Every row comes from one small tree of marks. Brackets hold a mark, then the marks that hang from it, in the order of their numbers. Every link used is in the known rows. Which tree was each row made from?
In the rows, zero is written as 128.
Known rows:
[z_364 [z_828 [z_805 z_386]]]: [ 84 114 139 116 143 126 124  93 126 160 128  87  90  96  97 155 179 102
  97 146 110 102 156 109 115 116 146 113 152 135 182 155 116 127 152 146
 154 110 153 155 105 147  90 100]
[z_900 [z_339 [z_88 [z_983 [z_910 z_650]]]]]: [126 178 119 136 117 106 173 176  78 181 137 124 155 127  59 127 113 142
 169 153 166 120 111 127 142 118  93  96 103 132 133  80 145 168  99  66
  69 139 167  81  90 110 143 128]
[z_301 z_974]: [136 152 104 118 129 123 132 103 141 120 108 141 142 126 129 116 153 128
 112 120 130 123 125 144 130 169 142 112 140 129 107 134 138 105 130 132
 120 146 136 120 122 123 128 124]
[z_386 z_36 [z_364 [z_828 z_805]] z_983]: [ 66 188 148 125  80 100 175 119 109 177  69 139 120 105  86 171 183  83
 111 132 123  86 133 106  94  86 174  80 134 139 187 121 207 177 129  87
 171  81 150 186 127 119  59 132]
[z_900 [z_339 [z_88 z_983]]]: [112 154 104 153 150 139 187 173  67 174 123 136 146 131  99 150 144 146
 122 119 141  98  98 118 143 122  87 121  94 173 123  95 143 141 117  88
 116 142 148  96  99  85 133 146]
[z_339 [z_88 z_983]]: [121 158 120 158 135 138 157 153  93 160 111 147 150 120 108 159 128 138
 118 125 127 103 134 128 138 122  98 124  82 179 157  98 136 139 124  98
 130 154 143 103 126 120 117 145]
[z_974 [z_36 z_828 [z_910 [z_253 z_44] z_650]]]: [162 178  99 120  71  85 120 165 105 129 101  94 130 149 123  78 131 115
 189 185  84 125 116 161  49 158  93 138 126 120  65  83 158 209  97 101
  88 162 173 125 103 179 140 169]
[z_219 [z_120 [z_983 z_910]]]: [ 77 168 124 109 157  65 128 109 144 160 109 147 163 114 123 166 147  96
 136 158 150 145  82 147 125 127 137 127 140 140 147 113 110 170 112 145
 125 100 163 136 129  97 128 120]
[z_36 [z_828 z_364 [z_805 z_900]] [z_910 z_650] z_974]: [ 80 170  85 112  39  95 115 141 149 184 139 138  76 193 126 130 144 140
 137 205  99 180 178 164  60 104 109 123 142 170 119  58  70 122 172 155
  95 170 169  93 157 156 112  76]
[z_974 z_36]: [154 111 121 111 109 121 135 145 117 125 111 126 132 136  96 121 147 141
 135 113 130 125 123 115 113 118 125 126 124 131  99 117 129 160 112 122
 108 132 142 149 117 136  99 138]
[z_339 z_88 z_900]: [141 106  94 154 142 160 123 109 118 113 141 171 132 120 116 170 106 131
 115 124 119 121 128 113 161 118 101 139  77 130 144 129  88 116  84 103
 105 156 149 105 167 133 110 135]
[z_120 z_219 [z_983 [z_910 z_253 z_650]]]: [135 153 123  93  96  84  80 101 124 131  68 125 191  88  79 102  92  86
 160 146 119 126  96 159  88 163 164 116 173 120 137 131 165 240 104 126
 137 121 181  92  95 159 165 118]
[z_974 [z_36 [z_828 [z_805 [z_900 z_339]]] z_910]]: [ 89 113  82  88 119  91 158 178  97 186 131 122  81 162 103 114 172 140
 138 175 125 157 124 128  75  96 112 108 127 129  55  60  85 164  99 146
 104 124 186 141 106 138  95 119]
[z_297 z_805]: [ 98 132 118 107 142 120  92 161 139 148 111 118 128 142 101 155 151 144
 108 133 111 114 141 123 120 103 147 140 150 136 119 134 138 121 126 137
 129 116 139 143 147 123 102 123]
[z_120 z_219 z_983]: [110 138 135 117 139 111 104 102 124 127  79 131 189 103 106 155 144 100
 116 120 124 125  96 155 111 120 174 132 141 155 127 133 154 200  95 121
 178 111 145 119 108 133 153 136]
[z_88 [z_983 z_910]]: [104 165 143 127 149  97 114 136 116 170 111 122 163 124 112 128 132 119
 141 152 154 132 124 162 139 136 126 100 123 135 138  98 133 151 140 114
 125 149 149 119 120 123 134 155]
[z_36 z_828 [z_910 z_650] z_974]: [ 90 190 112 144  79 108 128 163 134 151 144 122 115 155 142 120 151 133
 178 184 114 155 144 171  79 133 111 117 121 133  69  91  90 145 105 140
  86 159 144 123 162 160 159 122]
[z_386 [z_36 z_828 z_910] z_364]: [ 85 204 131 181  86 117 142 174 138 144 106 144 142 122 147 122 134 110
 149 168 144 134 124 161  85  93 148 115 105 116  98  86 145 171 107 108
 135 110 144 163 162 148 145 126]
[z_828 z_364 [z_805 z_900]]: [117 107 105 101  89 120 116 101 137 164 125 147  87 164 108 138 124 143
  88 148 105 161 162 114  99  99 132 136 155 166 184  99 116 107 192 144
 142 139 152  99 130 133  78  90]
[z_805 z_386 z_900]: [120  81  95 115 109 133 141 118 114 130 161 122  89 111 149 122 134 160
 115 140 136 148 134 127 123 115 147 124 113 134 151 139 103 123 151 156
 152 131 142 131 118 144 129  87]
[z_910 [z_253 z_44] z_650]: [177 153 117 103  83 112 116 130 104 115 117 107 122 133 118  80 107 104
 160 158  93  99 121 135  94 161  97 143 147 127 138 128 187 156 141 100
 114 152 137  98  92 143 142 154]
[z_974 [z_36 z_828]]: [117 148 117 110 112 123 128 142 107 147  88 120 128 136 105 100 168 140
 141 146 135 148 126 126  88 123 133 120 126 137  92  94 113 167 100 140
 110 145 166 148 129 136 110 155]
[z_36 z_828 [z_910 z_253 z_650]]: [117 168 108 149  97  98 109 154 130 127 110 102 127 140 130  81 105 131
 184 184  76 122 127 146  57 177 112 126 136 107  81 108 115 176 112 130
 104 146 151 112 130 168 176 128]
[z_805 [z_386 z_983] z_900]: [ 97  98  87 112 118  94 172 119  99 136 140 124  90 109 154 147 154 164
 115 133 130 136 121 128 113 118 155 132 109 155 164 129 142 152 139 126
 169 123 147 144 112 139 111 118]
[z_297 [z_805 [z_386 [z_983 z_910]] z_900]]: [ 77 120  83  79 135  63 116 144 117 172 129 103 111 112 118 165 156 158
 120 161 143 143 131 150 123  85 180 113 151 144 156 120 134 162 138 131
 152 104 194 167 131 143  92 112]
[z_900 [z_339 [z_88 [z_983 z_910]]]]: [109 171 105 141 158 115 168 169  78 192 129 137 158 125  96 144 124 124
 135 146 170 116  99 147 160 110  93 103 103 149 128  75 132 158 108  91
 101 138 173 107  99  90 128 137]
[z_386 [z_36 [z_828 z_364 z_805]] [z_983 [z_910 z_650]]]: [ 67 207 124  93  62  45 143 116 120 184  64 131 123 123  52 118 123  96
 139 182 156 154 155 144  65  90 144 101 157 145 208  47 180 200 128  76
 102 105 200 131 128 155  67 150]
[z_120 z_219]: [113 126 130 131 122 124 103 108 121 118 109 127 147 104 126 137 110 127
 119 123 139 136 107 143 117 134 151 132 149 127 116 135 139 159 107 134
 162 121 139 105 121 141 148 133]
[z_339 [z_88 z_983] z_900]: [122 133  96 169 159 161 133 118  96 133 111 159 155 123 114 175 127 142
 115 128 114 111 129 121 155 124  86 139  58 153 161 118 109 123  98  85
 127 174 143  90 157 123 104 157]
[z_297 [z_805 [z_900 [z_339 [z_88 z_983]]]]]: [ 84 129  80 120 146 130 161 200  69 197 113 143 121 149  89 172 156 182
 107 146 123 107 116 112 130  85 111 119 105 188 125  92 133 139 123 115
 122 125 162 109 118  80 111 108]
[z_900 [z_339 z_88]]: [125 131  93 145 136 146 178 156  90 146 147 150 124 126 111 146 125 132
 129 123 143 113 105 116 153 104 104 126 110 145 116  98 128 138  95 107
 104 123 157 114 100  98 128 114]
[z_364 [z_828 [z_805 [z_386 [z_36 z_910] z_983] z_900]]]: [ 43 109 118 112 105  89 182 121 109 144 109 111  70  85 125 192 178 113
 120 170 113 114 151 136  84  91 167  89 103 154 178 121 149 179 129 116
 175  72 155 210 100 184  84  96]

Write each row's tree:
[ 57 146  99 104  75 123 185 161  86 206 103 163  91 143 102 103 155 114
 119 170 163 148 119 117  86  75 144  95 138 115 139  74 139 143 124 124
 137  91 166 127 128  97  98 112]  [z_386 [z_36 [z_828 [z_805 [z_900 z_339]]]] z_364]
[ 28 189  77 106  49  99 178 148  86 221  86 167  97 139 126 151 190 104
 122 160 143 155 138 144  75  71 149  93 124 173 162  62 146 152 140 137
 168 119 165 149 175 109  47 151]  [z_386 [z_36 [z_828 [z_805 z_900]] z_974] z_364 z_983]
[137 145  78 151 170 130 106 107 109 148 103 155 175 108 113 149 103 114
 140 151 113 105 113 147 157 163  85 126 103 127 158 108 108 147 120 108
 122 186 180  94 150 123 115 156]  [z_339 [z_88 [z_983 [z_910 z_253]]] z_900]
[154 142 117 115  95  98  99 124 129 129 119 112 139 115  96  80  80 122
 179 155 116 131 127 135 109 166 122 102 162  96 133 124 130 165 138 125
  95 143 158 107 113 155 150 114]  [z_983 [z_910 z_253 z_650]]
[122 150 117 144  82 120 130 160 144 134 160 118 118 147 132 141 134 132
 180 149 113 132 142 165 109 127 112 124 115 130  77 107 100 128 129 127
  93 149 120 120 145 156 153  97]  [z_36 [z_910 z_650] z_974]
[173 165  91 129 121 118 106 114  85 138 113 133 165 128 101 121  85  98
 164 180 108 100 119 154 134 158  69 125  89 125 172 103 157 168 107  61
  97 191 189  65 122 150 123 186]  [z_339 [z_88 [z_983 [z_910 [z_253 z_44] z_650]]] z_900]
[ 74 127  66 114 120  83 170 197  88 192 143 105 102 137 117 151 183 176
 103 135 137 109  90 108 104  68 181 138 152 135 125 131 164 155 141 119
 175 101 162 143 112  77 109  98]  [z_297 [z_805 [z_386 z_364 z_983] [z_900 z_339]]]
[137 165  90 146 115 106 158 169  73 181 115 121 156 118  68 104 101 130
 180 158 141  92 101 132 123 158  85 103 129 132 139  92 146 187 117  97
  83 150 174  82  80 102 151 133]  [z_900 [z_339 [z_88 [z_983 [z_910 z_253 z_650]]]]]
[151 174 123  76  90  69  77  91 111 137  76 108 195 106  96 105 103  60
 162 175 121 123  87 186  96 149 155 120 172 127 143 114 208 244 101  98
 140 135 194  85  74 166 157 155]  [z_120 z_219 [z_983 [z_910 [z_253 z_44] z_650]]]
[ 83 188  69 104 123  96  92 138 121 187 116 118 112 160 166 127 179  56
 149 192  80 121 129 201  79 158  86 147 161 159  95  61 124 122 155 158
 139 176 178 130 132 145  91 184]  [z_36 [z_828 z_805] [z_910 [z_253 z_44]] z_974]
[123 168 150 117 104  90 117 142 117 163 120 105 160 127  80 104 112 141
 165 157 157 134 140 145 121 138 114  96 120 115 141 103 140 161 135  94
  95 143 144  90 114 142 145 136]  [z_88 [z_983 [z_910 z_650]]]
[ 69 182  92 143 126 112 121 158 135 158 129 130 122 154 173 142 170 118
 153 176 119 147 128 187  97 125 115 131 116 150  65  80  80 132 114 167
 115 163 151 144 167 136 147 135]  [z_36 z_828 z_910 z_974]
[111 130  88  80  79 110 125 122 111 182  87 138  91 175  90 112 160 153
  95 161 112 175 166 106  65  93 133 118 139 172 149  65  95 148 155 149
 120 152 186 119 135 137  64 117]  [z_974 [z_36 [z_828 z_364 [z_805 z_900]]]]
[116 175  91  87  98 101 113 101 133 167  64 136 124 160  62  97 189 123
  82 140 124 138 159 138  79 141 128 117 174 171 124  69 127 124 148 134
 104 166 193 121 119 125  59 138]  [z_301 [z_974 [z_36 [z_828 z_364 z_805]]]]
[ 79 119  92  87  80  60 152  94 110 173 108 141  89  98  97 159 135 119
  89 158 162 155 151 146 113  72 157 115 154 167 237  76 156 171 174 106
 164 106 191 153 101 153  61 104]  [z_828 z_364 [z_805 [z_386 z_36 [z_983 z_910]] z_900]]
[ 95 178 137 106 115  63 129 116 141 145 117 133 158 113  94 139 127 110
 160 163 154 150  95 130 106 135 139 115 135 124 151 119 123 187  99 115
  94 100 160 112 127 127 140 104]  [z_219 [z_120 [z_983 [z_910 z_650]]]]
[ 89 164  97 115 154  70 114 105 136 150  89 148 167 103 132 138 134  86
 151 162 123 125  65 154 103 179 124 134 164 139 148 122 115 193 139 161
 141 115 167 135 122 100 127 119]  [z_219 [z_120 [z_983 [z_910 z_253]]]]
[196 143 109 110  70  89 124 168 105 108 120  97 126 146 112  93 120 119
 186 161  80  98 116 153  80 153  98 143 132 123  78 100 174 202 117  89
  93 162 149 129  83 174 129 142]  [z_974 [z_36 [z_910 [z_253 z_44] z_650]]]
[ 54 187 115 107  99  74 160 110 121 174  43 144 120 137  87 144 162  96
  96 157 131 129 144 134  74  95 127 122 152 183 199  58 179 175 145  92
 152 105 176 147 135 129  53 157]  [z_386 [z_36 [z_828 z_364 z_805]] z_983]
[156 150  87 151 116 122 106 113  96 140 105 148 165 107  84 124  76 127
 167 150 109 113 126 131 138 164  78 116  96 122 167 115 117 164 117  89
  80 181 170  69 139 142 130 145]  [z_339 [z_88 [z_983 [z_910 z_253 z_650]]] z_900]
[ 69 144 118 128 107 127 157 133 109 134  98 118 111  78 122 111 154 119
 124 165 161 129 135 142 107 111 131 128 115 124 152 109 131 155 105 129
 143 110 159 157 131 151 131 140]  [z_805 [z_386 [z_36 z_828]]]
[100  81  94  78 132 119 165 130  93 172 145 138  71 147 106 124 145 136
 116 140 132 138 131 107 118 109 121 108 150 121 136 105 112 117 137 146
 124 107 151 110  98 102  98 106]  [z_828 [z_805 [z_900 z_339]]]
[ 92 138  94 138  98 102 203 139  86 167 143 110  98 112 140 144 201 155
 113 152 131 110  78 104  95  94 195 101 116 124 140 152 159 173 132 123
 182 109 158 167  85  82 153  82]  [z_805 [z_386 [z_364 z_828] z_983] [z_900 z_339]]
[ 87 104  67 132 117 123 185 145  68 201 144 129  98 137  87 156 157 166
  73 147 132 119 139 111 128  91  99 145 123 211 201  72 120 128 190 109
 152 154 174  81  79  95  86  88]  [z_828 z_364 [z_805 z_386 [z_900 [z_339 [z_88 z_983]]]]]
[ 36 154  96 129 158  54 145 138 126 178 122  85 114 118 134 155 180 110
 118 159 116 125 138 154  78 121 129 139 136 151 135  91 129 156 120 119
 160 122 178 147 123 160  80 166]  [z_36 [z_828 [z_805 [z_386 z_983]]] z_910]
[149 195  98 131  55  88 123 145 151 120  85 128 140 169  87  81 157 158
 135 167 118 145 145 152  52 150 138 127 130 150  64  80 128 166 115  99
  71 179 173 115 123 167 147 102]  [z_301 [z_974 [z_36 [z_828 z_364] [z_910 z_650]]]]
[ 62 127 127 104 142  91 149  93 111 164 105  84 100  91 106 173 196 101
 104 129 105  91 145 111 101 117 156 116 142 153 192 144 156 156 138 120
 173 105 162 169  94 140  67 138]  [z_364 [z_828 [z_805 [z_386 z_983]]]]
[ 58 116  91 105  80  85 218 156  70 190 131 138  80 103  99 139 163 132
 109 129 160 112 107 112 107  61 159 115 138 137 184  95 188 161 149 102
 175  76 156 144  84  95  75 120]  [z_828 [z_805 [z_386 z_36 z_364 z_983] [z_900 z_339]]]
[161 189  74 136  63  87 112 136 149 115  63 122 140 160  89  58 147 144
 153 169  83 125 134 157  35 197 124 138 161 146  59  92 122 177 138 123
  81 182 180 115 114 161 150 111]  [z_301 [z_974 [z_36 [z_828 z_364] [z_910 z_253 z_650]]]]
[ 86 154 112 138  89 122 147 123 122 134  89 124 114 102 115 113 152 124
 103 170 155 144 136 145  99  98 139 145 136 156 182  93 139 158 143 127
 149 130 170 153 128 137 123 113]  [z_805 [z_386 [z_36 [z_828 z_364]]]]
